What can hang from each mark
R: E J K Q Y
N: L
J: L R
D: Q
L: J N
Y: R
E: R
Q: D

Each row was made from one small tree. Brackets hold a mark, then the marks that hang from it, in alphabetical order. Every link used is in the known rows. Write each row's tree.
Known rows
{L {J {R E}} N}: [  8.6 -54.5 -19.4  -8.7   9.1 -39.4  -9.6 -16.1 -17.4 -15.9 -13.0 -19.6
  -7.6 -29.7  23.5  51.6   1.4 -11.6  25.2   5.7  38.5  14.1 -16.7 -19.5
 -34.1   8.7]
{Y {R J K Q}}: [ -1.8  11.4 -16.8   5.1 -23.9   3.4  16.9 -13.5  10.6  32.9  51.3  11.0
  -2.0   5.5 -10.2 -16.0  -3.4 -11.0 -24.7  -5.2 -40.8 -19.9   9.1  35.6
  31.9  -7.7]
{L {J R} N}: [ 25.6 -61.4 -20.2  -9.2  26.5 -34.5 -10.9  -8.3 -34.9 -21.1 -17.2  -1.0
  -5.1 -36.1  11.7  24.9  -7.5 -37.0  20.6   6.6  53.4  22.7 -35.7 -42.6
 -38.1   0.1]
{J {R K Q}}: [-14.7  -8.9 -19.7  -0.8   3.4   1.9 -15.7   7.7  -8.8   3.0 -18.2   5.5
  -9.9  -0.1  -2.1 -17.5 -13.3 -40.6  -6.7  23.6  21.5  -0.9  -8.9  15.7
 -13.0 -28.6]
{Y {R E J K Q}}: [-16.3  19.7 -12.3   2.4 -39.8  -0.1  11.1 -24.0  29.7  38.2  53.1  -7.0
 -10.1   9.0   4.3  16.3   7.1  20.8 -16.2 -10.4 -58.1 -23.9  25.7  64.9
  31.2   0.0]
{L {J {R E K}} N}: [ -5.2 -38.0 -15.6   3.1  -7.1 -28.7  -8.6 -20.9  -6.9 -17.9 -29.1 -21.3
 -12.6 -31.3  10.1  31.0  -0.4 -14.5  18.5   4.8  45.2  18.9   4.4 -12.5
 -19.5   6.7]
{Y {R E J K}}: [-17.2  15.0 -22.2  -3.5 -34.4  -4.9  38.1 -13.6  30.1  42.1  44.1  -9.9
   9.9  -1.4   7.0   3.0  19.9  23.5  -6.5 -11.6 -54.7 -29.0  24.7  58.5
  11.6   5.4]
{J L {R E}}: [ -5.0  -0.5  -3.2 -22.5  47.6  -6.8  11.3  -4.1 -13.5  -8.4 -22.3  38.6
   5.3  -1.5  23.0  55.9   7.5  18.9  13.9 -12.1   2.8 -11.4  -8.6  10.9
 -40.3 -26.1]
{E R}: [ 37.7 -31.4 -10.2   2.1  13.7  -5.4  -0.6  32.3  -7.9  -6.1  12.6 -19.0
   9.3   5.7  12.1 -45.8   5.8 -27.4  21.9   8.0 -11.8 -31.9 -48.2 -36.7
 -28.4  -0.2]
{N L}: [ 49.1 -51.0 -17.5  -8.3  37.7  -2.4  -1.0  41.5  11.8  -2.5 -20.1  20.6
 -15.1  -3.3  26.5  14.3  54.9   8.9  35.7  21.8 -25.0   4.6 -24.9 -14.5
 -38.3 -25.5]
{L {J {R E K}}}: [-13.2 -12.8 -35.2  -5.2   8.8 -22.7   8.1  -4.2  15.1 -11.2 -39.7 -41.5
   6.6  -9.3  15.9  25.9  13.3 -12.5  24.3  16.8  27.1  12.8   5.0  13.0
 -32.7  -3.8]
{J L {R E K {Q D}}}: [ -8.0   5.0  -1.7 -10.5  16.9  10.7  -5.1   0.0 -12.2  -0.3  -9.2  24.6
  -3.0  -4.0  25.6  42.9 -26.1  18.5  -1.7  11.0   8.7   2.4  23.0  34.5
  -9.0 -29.5]
{N {L {J R}}}: [ 35.4 -48.8 -30.4 -16.3  50.5 -23.7  -9.2  20.5   6.3 -14.2 -50.9 -11.4
  -9.0 -17.3  26.3  48.5  45.5 -20.7  50.7   4.8  19.7  24.7 -16.3 -25.9
 -52.2 -28.8]
{E {R K {Q D} Y}}: [ 14.7  12.5   9.7  23.0 -35.3  11.7 -24.7  41.0  -0.4   7.8   6.5 -49.6
   7.8  20.3  -8.5 -62.9 -17.3 -26.2   6.0  34.1   7.5   1.5 -13.7 -10.3
   2.6  17.6]
{D Q}: [ 16.1 -59.5 -21.4  -6.1  18.5  -1.4  10.0  43.0 -22.1   0.0  17.4  16.3
   0.6  14.1  47.8 -59.9 -32.3 -21.2  15.8  65.6   0.6 -20.1 -29.4   0.9
 -14.6  -1.8]
{R E}: [ 13.2 -28.3 -18.5 -13.2   1.0 -12.2  11.8  17.6  22.8   2.9   9.8  -7.0
   4.6   5.2  36.3  11.6  22.0  31.5  12.2  31.6 -32.4 -14.5 -20.3  22.0
 -37.5  -4.3]
{R {J {L N}} K}: [ 10.4  -8.1  19.9   1.8  22.1  24.8  39.0 -10.8 -18.9 -25.4   9.3  62.3
   1.9 -25.0 -23.4 -20.9  -5.5  13.3 -17.3 -33.0   2.0   2.4  12.2 -45.9
  20.0   0.4]
{Y {R E}}: [ 13.8 -25.3 -27.7 -10.7 -15.2 -17.7   5.6   2.4   8.1  41.4  41.9   4.1
   4.1   6.0  34.2  33.4  29.9  18.4   9.9  16.6 -51.0 -28.9 -18.4  59.8
 -25.7  -2.8]
{Y {R K}}: [ 12.3 -15.7 -20.0   4.7 -11.2  -0.1  11.5  13.1  -5.9  30.1  25.5  19.6
   4.5  -0.6   4.0 -18.3  18.0 -21.4   0.0  24.0 -28.8 -16.7 -17.1  41.9
  -5.6 -10.8]
{N {L {J {R K Q}}}}: [ 17.2 -31.1 -19.8   1.1  36.0 -10.9 -28.0  13.4  12.0 -18.0 -58.3  -7.9
 -30.8 -13.4  11.3  36.5  36.3 -26.0  32.3   6.7  23.9  27.9   5.6 -20.5
 -18.5 -33.5]
{E {R J K {Q D} Y}}: [  2.1  30.9   3.9  17.1 -39.0  12.4   4.5  22.9  16.9   9.5  23.4 -60.7
  20.9  15.4 -18.6 -69.9 -26.1 -13.8   0.4   3.9  -0.1  -0.2   7.1 -15.9
  22.2  25.3]

Which tree is each row?
[  0.7  -5.3 -29.5 -17.9 -14.9 -18.6  34.0 -12.0  24.6  44.1  58.0  -4.4
  16.3   6.1  22.3  28.0  22.1  33.1   8.3 -12.3 -64.4 -32.6   7.0  52.0
  -2.2   1.7] | {Y {R E J}}
[ -6.2 -37.0  -9.7   8.9 -13.3 -23.0 -33.6 -29.8 -10.2 -20.0 -15.5 -19.1
 -29.9 -28.1   4.6  39.4  -6.8 -17.9   2.2   5.8  43.4  19.9   7.4 -11.3
  -0.2   3.6] | {L {J {R E K Q}} N}
[-34.4  23.8  -4.5   2.3 -10.9  -1.6 -22.1  11.0   0.3   5.7 -38.0 -17.1
  -3.5  15.0 -16.7 -24.3  -2.8 -35.5 -15.8  29.5  33.0  16.1   0.6  22.5
  -2.8  -3.2] | {J {R K Q Y}}
[-41.1  46.3  26.9   0.9   5.3  10.4 -23.0 -16.2   2.8  -6.9 -44.2  17.8
 -12.3  18.0 -11.4  36.5   6.6  13.5 -20.3  -6.5  19.5  11.2  22.9  30.0
   8.7  -7.8] | {J L {R E K Q Y}}
[ 29.2  30.1  27.0   0.6   6.4  14.8   5.2  13.1  -8.2  -2.6  28.9 -16.3
  23.8  16.3  -4.4 -20.3 -24.6  14.1   5.9 -24.1  -6.3  -1.2 -10.5 -41.6
  16.0  16.8] | {E {R {J L} {Q D} Y}}
[ 21.6 -40.7   6.8 -16.9  49.2  -4.5   0.7  -6.8 -55.5 -21.6  -9.7  78.1
  -7.2 -27.5   5.4  31.3 -12.5 -16.5   4.2 -19.0  34.1   3.9 -26.7 -38.3
 -27.9 -19.8] | {J {L N} R}
[ 18.7   6.4  38.8  23.0   5.1  29.2  -4.1 -17.8 -21.6 -28.7  20.3  30.2
 -23.8 -13.4 -34.8 -34.4 -20.7 -13.8 -15.7 -53.1  -0.5 -23.3   6.7 -70.3
  50.2   9.2] | {E {R {J {L N}} K Q}}
[  4.0   4.2 -17.0 -12.2 -23.4 -16.3   8.5 -25.4  21.8  42.9  72.1  -4.1
  -0.8  12.6  18.7  36.5   4.6  31.1  -9.9 -14.7 -65.0 -32.0   4.7  46.8
  14.0  -2.3] | {Y {R E J Q}}
[-38.2  24.6 -12.7  -2.8 -40.4  -7.6 -15.1  15.6  15.6  26.9 -14.4 -49.7
  11.3  15.5  15.1   4.9 -15.5   3.2  -6.3  38.8  14.1  22.5  21.2  56.6
 -13.5   0.3] | {J {R E K {Q D} Y}}
[-40.4  40.4  18.6  -5.0  15.3   7.0  10.4  -6.5   1.1  -3.3 -50.2  19.1
   5.9  12.9  -4.4  25.7  19.4  19.6  -5.9  -6.4  22.0  10.3  21.6  27.4
  -9.5  -2.9] | {J L {R E K Y}}
[ 11.7  37.6  36.4   6.5  13.4  15.0  -3.4  -5.7  -9.5 -13.9   9.7  -1.5
   7.0  23.1 -26.9 -19.4  -4.4   5.2  -4.0 -45.5  -7.9 -13.4 -12.9 -51.4
  29.6  18.9] | {E {R {J L} Q Y}}
[-54.4  26.2  -2.2   1.9 -29.5  -5.1 -25.4  -2.1  21.2  13.4 -35.1 -33.1
  -7.8  20.4  -2.7   6.0   6.3  -4.0 -18.2  29.8  13.9   9.0  17.6  48.3
  -0.4   2.3] | {J {R E K Q Y}}
[  7.7 -26.7   0.8  -0.4   3.6 -35.2 -39.6 -18.6 -28.3 -17.9 -21.0 -17.0
  -9.2 -13.3  -3.9  23.5  -5.9 -35.0   4.2   8.3  65.3  43.7 -26.6 -36.9
 -10.8  15.8] | {L {J {R Q Y}} N}
[-24.4  32.6  40.8   3.9 -17.4  21.4  28.0 -22.9  15.1 -11.4  -8.1  20.6
   6.2  -3.5 -26.8   4.0  17.0  57.1 -20.2 -33.8  -4.5  13.6  40.0  -8.7
  35.7  29.9] | {R E {J {L N}} K Y}
[ 20.3  12.8  -2.5  -4.1  -0.8  17.3  21.8  -4.9 -12.0  29.9  55.6  43.7
  16.2  -6.3   5.2  11.9 -22.9  13.2 -15.1 -13.9 -35.8  -9.4  18.7  31.4
  27.8 -17.2] | {Y {R {J L} K {Q D}}}
[ 30.6   7.5  18.5   1.2  29.7  13.0   1.2  -4.0 -12.2 -20.0  26.9  15.2
   1.8   7.5  -9.8 -17.0 -16.0  -4.2   5.8 -44.7 -20.7 -30.0 -19.6 -55.8
  21.1  -2.0] | {E {R {J L} Q}}
[ 15.6 -11.4   5.0  26.1  -9.5  12.7 -21.8  20.3  -2.4  -8.0   1.5 -18.2
 -16.4   8.6 -12.6 -54.0  -4.9 -38.0   3.9  12.4  -4.4 -27.6 -19.4 -27.4
   9.9  -1.5] | {E {R K Q}}
[-25.3  39.4   0.2   0.9 -58.0   9.8  10.8  10.4  46.2  22.8  24.0 -53.0
  21.2  17.7   2.7 -11.7 -12.7  53.5 -15.8  21.9 -19.5  17.2  43.0  41.4
  18.7  22.9] | {R E J K {Q D} Y}
[ 29.5 -19.2  23.2  -6.7  35.2  12.6   2.5 -26.0 -26.2 -26.2  34.1  68.8
 -14.4 -17.4 -10.7  20.5 -15.5  21.4 -23.1 -36.6  -7.0  -0.2 -12.6 -52.1
  24.4  -1.2] | {R {J {L N}} Q}
[-43.2  48.7   9.6   7.1 -48.1  12.0   5.4 -10.6  47.1   8.3   3.5 -40.1
   1.8  25.7 -18.0 -17.4  20.5  39.2 -29.0   4.2 -25.6  11.8  36.6  32.0
  39.6  20.5] | {R E J K Q Y}
[-12.9  43.7  21.1  24.0 -34.1  17.4  -4.8   6.3  20.5  -4.3   6.0 -43.6
   2.8  20.9 -37.7 -69.8  -2.5 -22.8  -6.9 -20.1  -5.5  -8.5   6.7 -24.7
  40.3  26.1] | {E {R J K Q Y}}
[  4.6 -29.1  14.4 -18.7  32.4  -7.7   0.4 -19.8 -39.0  -9.7  -6.5  59.0
 -11.8 -22.3  18.8  61.9  -4.5  17.7   5.0 -20.6  16.6  -5.5  -7.7  -8.0
 -30.1 -11.9] | {J {L N} {R E}}
[ -1.6 -24.2  16.5   0.8  37.4  12.5   4.3  -7.0 -48.3 -22.4 -26.5  71.0
 -16.2 -31.3 -15.5   9.8 -14.6 -21.3  -5.6 -14.0  41.1   7.6  -6.4 -29.4
 -11.2 -16.3] | {J {L N} {R K}}
[-35.0  19.8 -10.6   4.5 -11.8 -17.0 -27.6 -13.8  21.2 -11.9 -51.9 -54.8
  -1.7  10.6  -1.5  24.3  11.7 -11.7   9.4  17.2  37.4  32.5  13.7  18.7
  -2.9   7.2] | {L {J {R E K Q Y}}}
[ -4.2   5.9  -8.9   4.9  -6.6  16.8  16.9   0.9  21.0  -6.6  14.9  -1.7
  -2.2   0.4 -15.4 -44.0  -9.7  -2.6 -24.9   3.6 -19.6  -5.4   8.9  -5.6
  24.2  -3.7] | {R J K Q}
[-12.5  48.3  24.1  -2.5  12.9  26.9  40.7  -0.9   8.9 -15.5 -17.6  19.1
  22.2  10.2 -35.0 -33.9  11.0  23.5 -15.5 -17.4  -0.2  17.4  17.2 -14.6
  20.0  10.0] | {R {J L} K Y}
[-33.7  58.3  27.4  -0.4  -6.5  20.4  42.3 -10.7  30.6  -5.9 -19.6   5.1
  18.2  14.3 -18.2  -0.5  26.2  56.5 -12.4 -25.5 -19.7  10.4  42.7  15.7
  22.9  20.3] | {R E {J L} K Y}
[ 25.9  20.5   2.4  -0.4 -22.2   1.5  -2.8  23.4   8.7  11.5  36.8 -53.0
  32.1  18.8  -3.6 -45.3 -29.0  -8.9  10.0  -4.9 -11.3  -0.9 -16.3 -25.7
   6.8  26.4] | {E {R J {Q D} Y}}
[ 31.8 -16.9  -3.8  16.6 -17.4  11.0 -20.5  36.5  -3.7  -0.5  25.5 -33.2
   1.6   3.3  11.4 -53.1 -28.4 -26.7  13.3  30.0  -4.0 -19.4 -24.5 -19.7
  -3.2  -3.5] | {E {R K {Q D}}}
[-19.9  11.2  31.7   2.7  16.0  10.6  -0.9  -8.9 -40.9 -15.3 -40.9  58.0
  -6.8 -14.0 -27.7  -1.3  -5.7 -16.1 -11.8 -14.2  54.8  25.9   4.2 -22.3
  -2.6   1.6] | {J {L N} {R K Y}}
